Each row was made from one path, in order. Every step used is in the known rows, and no mark comes twice. Write each row's path.
In the rows, 128 means zero.
Known rows:
pagine/betad/sagu/tegas/vobe/kabig: [ 76 113 106 100 120 146 142 118 137 161 110 131 162 129 117 146 109 107
 108 134 138 114 127 123 177 100 198 128 121 171 131]
veva/vupeni/nidin/tegas/sagu: [ 86 109 129 113 107 137  98 130 148 132 133 116 149 130 105 129 140 127
 127 120 132 147  91 134 149 151  97 144 117 119 127]
kabig/lepag/betad/pagine: [ 92 121 129 152 187 117 120 136 114 155 153  88 206 133 103 148 108 125
 132 139 147 125 146 141 101 133 177 105 136 122 117]
veva/betad: [108 128 128 117 111 127 112 139 119 113 125 133 108 115 125 123 153 129
 118 137 128 107 117 122 119 145 141 138 113 114 125]
vobe/kabig: [ 90 125 126 110 119 146 158 132 131 116 121 141 148 125 127 138 115 119
 113 130 137 120 120 121 130 121 149 137 128 134 122]
veva/vupeni/nidin: [146 119 138 121 123 133  94 136 132 136 134 125 135 115 117 138 145 116
 113 123 126 138 105 125 132 156  96 121 129 124 112]
kabig/lepag/betad: [126 112 128 136 166 128  96 134 117 133 140 100 176 130 108 141 112 126
 119 125 129 130 142 139 124 131 179 117 131 126 119]
nidin/tegas/vobe/kabig: [ 80 116 123 121 109 131 126 121 133 124 127 146 159 134  97 150 111 108
 139 140 127 132 109 121 156 119 156 146 117 133 120]
betad/lepag: [100 131 130 119 136 120 121 129 122 144 120 133 147 131 117 119 107 116
 151 148 136 152 139 123 115 136 166 120 124 139 129]
kabig/lepag/betad/sagu: [ 71 107 118 130 168 138  92 127 121 140 133 104 198 139 134 133 128 128
 103 133 133 125 138 137 149 123 198 123 127 150 124]
tegas/vobe/kabig: [108 118 122 116 133 135 140 119 129 136 123 146 163 124 113 155 101 107
 131 134 121 128 120 123 141 120 171 132 130 151 121]
bekef/pagine/betad/sagu/tegas/vobe: [133 119 105 122 131 134 117 114 139 198 129 105 151 124 119 140 128 115
 105 124 122 121 138 126 164 107 182 101 114 178 141]
vobe/kabig/lepag/betad/sagu: [ 47 105 117 117 163 152 110 130 123 131 131 114 211 137 133 139 118 122
  92 138 139 117 131 132 148 116 217 129 126 154 120]
nidin/betad/sagu/tegas/vobe/kabig: [ 55 118 106 102 119 142 143 115 133 150 102 128 141 139 114 149 101 107
 105 114 136 134 117 119 184 107 172 143 115 161 133]
vupeni/nidin/tegas/vobe: [142 111 128 137 110 117  67 123 138 150 127 131 139 130 101 147 140 115
 159 141 116 156 112 128 161 137 141 127 120 117 120]
veva/betad/sagu/tegas/nidin/vupeni: [ 73 126 120 112 111 138  60 122 136 144 112 108 140 138 130 109 105 121
  71 138 141 116 106 127 151 145 139 105 121 147 142]
pagine/betad/lepag/kabig: [122 138 128 109 104 150 147 143 125 165 116 115 174 142 140 123  83 125
 143 163 145 120 153 130 106 126 207 107 121 123 126]
pagine/betad/sagu/tegas: [ 84 122 108 108 112 140 126 125 137 155 111 108 129 133 133 118 139 128
 103 127 148 114 136 128 171 105 159 126 116 154 141]
pagine/betad/sagu: [ 77 121 113 123 106 153 149 129 134 158 126 129 160 123 156 126 150 131
 114 154 135 104 143 130 150 119 187 124 123 139 137]
sagu/tegas/vobe/kabig/lepag: [124 108 125 115 168 105 100 125 128 145 115 114 156 127  90 147 103  99
 119 118 136 127 120 128 155 105 180 106 135 149 117]
sagu/tegas/vobe/kabig/lepag/betad: [107 104 119 115 175 124  93 125 122 139 123  99 185 135  83 156  83 106
 110 110 134 133 132 133 152 114 198 117 127 156 116]
kabig/lepag: [138 117 135 138 158 108 100 135 125 135 132 112 148 122 118 129 131 120
 128 133 134 122 132 133 126 120 156 104 138 116 120]
lepag/betad: [108 122 122 127 140 146 118 128 120 125 138 112 162 136 119 139 109 133
 119 121 126 134 139 133 127 139 154 139 121 139 126]
veva/vupeni/nidin/tegas: [108 118 137 130  93 129  71 137 136 123 139 122 129 128  98 130 157 117
 124 130 131 146  94 124 148 150  85 138 111 103 113]
bekef/lepag: [142 134 127 112 136 140  87 127 133 134 125 122 122 119 124 114 127 130
 123 126 127 151 137 132 118 117 106 114 134 103 131]
lepag/betad/sagu/tegas/nidin/vupeni: [ 76 121 116 121 132 151  67 114 137 152 121  92 181 153 126 119  72 124
  72 127 139 134 121 134 156 140 150 107 127 166 143]
nidin/vupeni/veva/betad/lepag/kabig: [ 52 140 138 103 124 130  51 132 119 134 133 121 153 153 128 119  80 122
 129 187 154  96 124 124  84 156 166 107 115 115 129]
sagu/tegas/vobe/kabig: [112 119 118 104 137 126 127 116 133 139 109 131 138 132  98 148  94 105
 119 112 131 133 115 122 159 108 155 129 124 163 124]
betad/lepag/kabig: [126 140 135 108 127 139 125 137 122 146 113 116 167 153 136 116  78 125
 138 147 140 138 138 128 107 127 175 113 122 134 123]
bekef/pagine/betad/lepag/kabig: [155 142 128 114 107 159 160 146 131 187 133 102 183 134 139 124  93 126
 121 157 140 122 157 126  91 128 208  93 115 130 129]
bekef/pagine/betad/lepag: [131 134 121 125 111 141 152 140 131 190 140 118 165 108 119 128 125 118
 131 158 136 133 161 122  99 139 202  97 115 139 134]
vobe/kabig/lepag/betad: [ 89 110 126 121 159 143 120 138 120 122 137 109 194 129 106 149 103 119
 106 127 139 123 136 133 127 127 197 125 130 129 114]
lepag/kabig: [150 137 134 117 122 146 132 135 128 133 120 111 150 151 147 125  93 135
 118 129 133 116 129 132 119 117 140 119 126 122 122]
pagine/betad/sagu/tegas/nidin: [122 124 110 117 103 145 130 128 142 158 101 111 157 129 131 127 122 120
  81 127 142 140 136 134 174 124 181 104 129 144 143]
bekef/pagine/betad/sagu/tegas: [115 128 107 114 116 146 133 126 143 176 127  95 138 124 131 120 145 128
  80 121 144 112 139 124 156 104 163 107 109 160 143]

Write each row's path:
[ 43 129 132 120 122 118  44 124 124 116 148 135 110 127 117 130 138 126
 117 177 146  78 111 122 101 166 120 120 121 102 136] : nidin/vupeni/veva/betad
[152 121 118 122 148 106  95 110 130 151 113 117 118 135  98 140 104 112
 134 110 120 144 122 129 160 113 131 120 125 161 132] : sagu/tegas/vobe
[ 90 103 118 111 171 115  93 119 131 148 112 117 175 132 107 141 111 100
 108 125 139 122 119 128 171  96 196 110 132 164 121] : betad/sagu/tegas/vobe/kabig/lepag
[110 116 105 104 165 137  53 104 130 160 114 101 158 142 108 133  97 119
 112 110 119 159 135 135 171 105 156 120 121 170 136] : bekef/lepag/betad/sagu/tegas/vobe
[128 144 125 107  98 145 136 140 128 158  89  97 153 159 120 123  57 118
 109 123 148 168 140 129 138 135 178 109 119 119 134] : sagu/tegas/nidin/betad/lepag/kabig
[120 112 114 124 154 133  86 127 131 144 109  89 188 141 116 132 105 118
  73 111 140 157 130 140 172 128 194 104 133 151 134] : kabig/lepag/betad/sagu/tegas/nidin
[108 136 120 118 102 130 139 134 127 158  92 114 133 136 103 127  86 109
 120 123 146 183 139 124 147 150 171 116 123 124 139] : sagu/tegas/nidin/betad/lepag
[ 26 123 122 120 118 136  51 121 130 124 135 138 152 132 142 129 140 123
  87 181 145  99 110 127 131 166 164 112 127 121 143] : tegas/nidin/vupeni/veva/betad/sagu
[101 110 125 116 103 140  98 131 152 135 120 117 142 132 119 125 145 137
 144 125 136 150 106 135 151 141 126 143 122 107 136] : vupeni/nidin/tegas/sagu
[121 124 114 118 126 137 113 124 139 139  98 110 148 140 131 122 117 119
  81 112 137 156 120 132 175 125 152 113 131 153 141] : betad/sagu/tegas/nidin
[ 65 118 127 139 179 130 144 139 116 143 148 100 220 132  99 154  99 118
 120 138 153 120 141 136 104 129 192 112 136 126 112] : vobe/kabig/lepag/betad/pagine
[ 60 114 111  92 128 135 109 119 127 130 104 135 143 128 114 139 118 106
  98 126 133 115 105 117 169 111 181 142 110 170 126] : veva/betad/sagu/tegas/vobe/kabig
[120 129 131 137 115 138  90 123 137 147 131 119 161 134 131 124  84 121
 102 146 129 127 119 132 122 153 134  94 142 128 138] : tegas/nidin/vupeni
[107 114 106 115 128 126 112 111 134 178 112 118 145 132 119 138 121 115
 124 131 127 123 133 130 178 106 180 116 121 171 139] : pagine/betad/sagu/tegas/vobe
[ 52 126 120 125 139 123  40 107 143 138 130 117 144 151 123 131 106 119
  90 157 156 119 114 131 146 150 123  95 139 135 150] : betad/sagu/tegas/nidin/vupeni/veva
[ 70 116 122 117 110 134 122 125 145 126 128 118 141 140 116 120 125 137
 141 124 134 136 108 135 147 129 122 150 118 122 141] : nidin/tegas/sagu
[106 140 119 143 117 125 165 134 130 164 115  95 145 136 103 143 102 119
 109 115 154 156 135 133 137 141 134 111 131 106 137] : sagu/tegas/nidin/betad/pagine
[ 47 136 132 142 136 114  78 130 124 140 153 122 161 127 111 144 119 120
 115 183 157  99 118 132  83 177 140  95 137  96 135] : tegas/nidin/vupeni/veva/betad/pagine
[ 83 111 114 115 169 129  77 123 125 140 117  84 165 146 114 122 119 125
  93 108 145 130 130 135 169 108 168 124 120 164 130] : kabig/lepag/betad/sagu/tegas
[ 63 110 106 100 149 149 120 111 129 139 111 119 180 144 108 151  91 110
 100 114 132 134 121 125 175 109 193 143 117 187 127] : lepag/betad/sagu/tegas/vobe/kabig
[109 114 133 122 150 124 123 140 127 124 126 125 167 121 115 137 121 112
 114 134 145 116 125 128 128 114 176 115 137 118 115] : vobe/kabig/lepag
[ 80 126 112 133  94 154 149 129 133 147 110 128 163 132 149 135 130 126
  91 132 132 150 130 129 166 141 174 130 127 120 141] : tegas/nidin/betad/sagu
[123 128 120 111 145 157  84 128 125 131 134 108 160 128 115 127 107 135
 115 118 124 155 147 137 118 127 138 124 126 116 128] : bekef/lepag/betad
[  4 123 122 116 128 130  46 117 127 123 144 137 135 135 142 123 152 128
 104 179 146  78 111 122 125 153 144 125 117 127 139] : nidin/vupeni/veva/betad/sagu
[ 40 124 115 100 135 116  61 121 128 114 115 120  99 137 118 122 160 125
  96 138 154 106 111 122 156 132 133 136 109 139 140] : vupeni/veva/betad/sagu/tegas
[107 103 111 123 182 112  62 110 124 162 120  94 173 143 102 142 103 111
 114 116 125 140 131 136 176 108 192 114 124 177 128] : kabig/lepag/betad/sagu/tegas/vobe
[ 71 128 109 112 113 136 126 121 132 146 102 104 108 146 128 120 130 128
  96 105 146 135 126 123 178 109 128 142 111 144 141] : nidin/betad/sagu/tegas
[ 76 114 111 100 142 135 123 112 135 144 106 132 157 139 114 142 107 107
 108 119 133 130 112 121 176 101 172 133 121 182 128] : betad/sagu/tegas/vobe/kabig
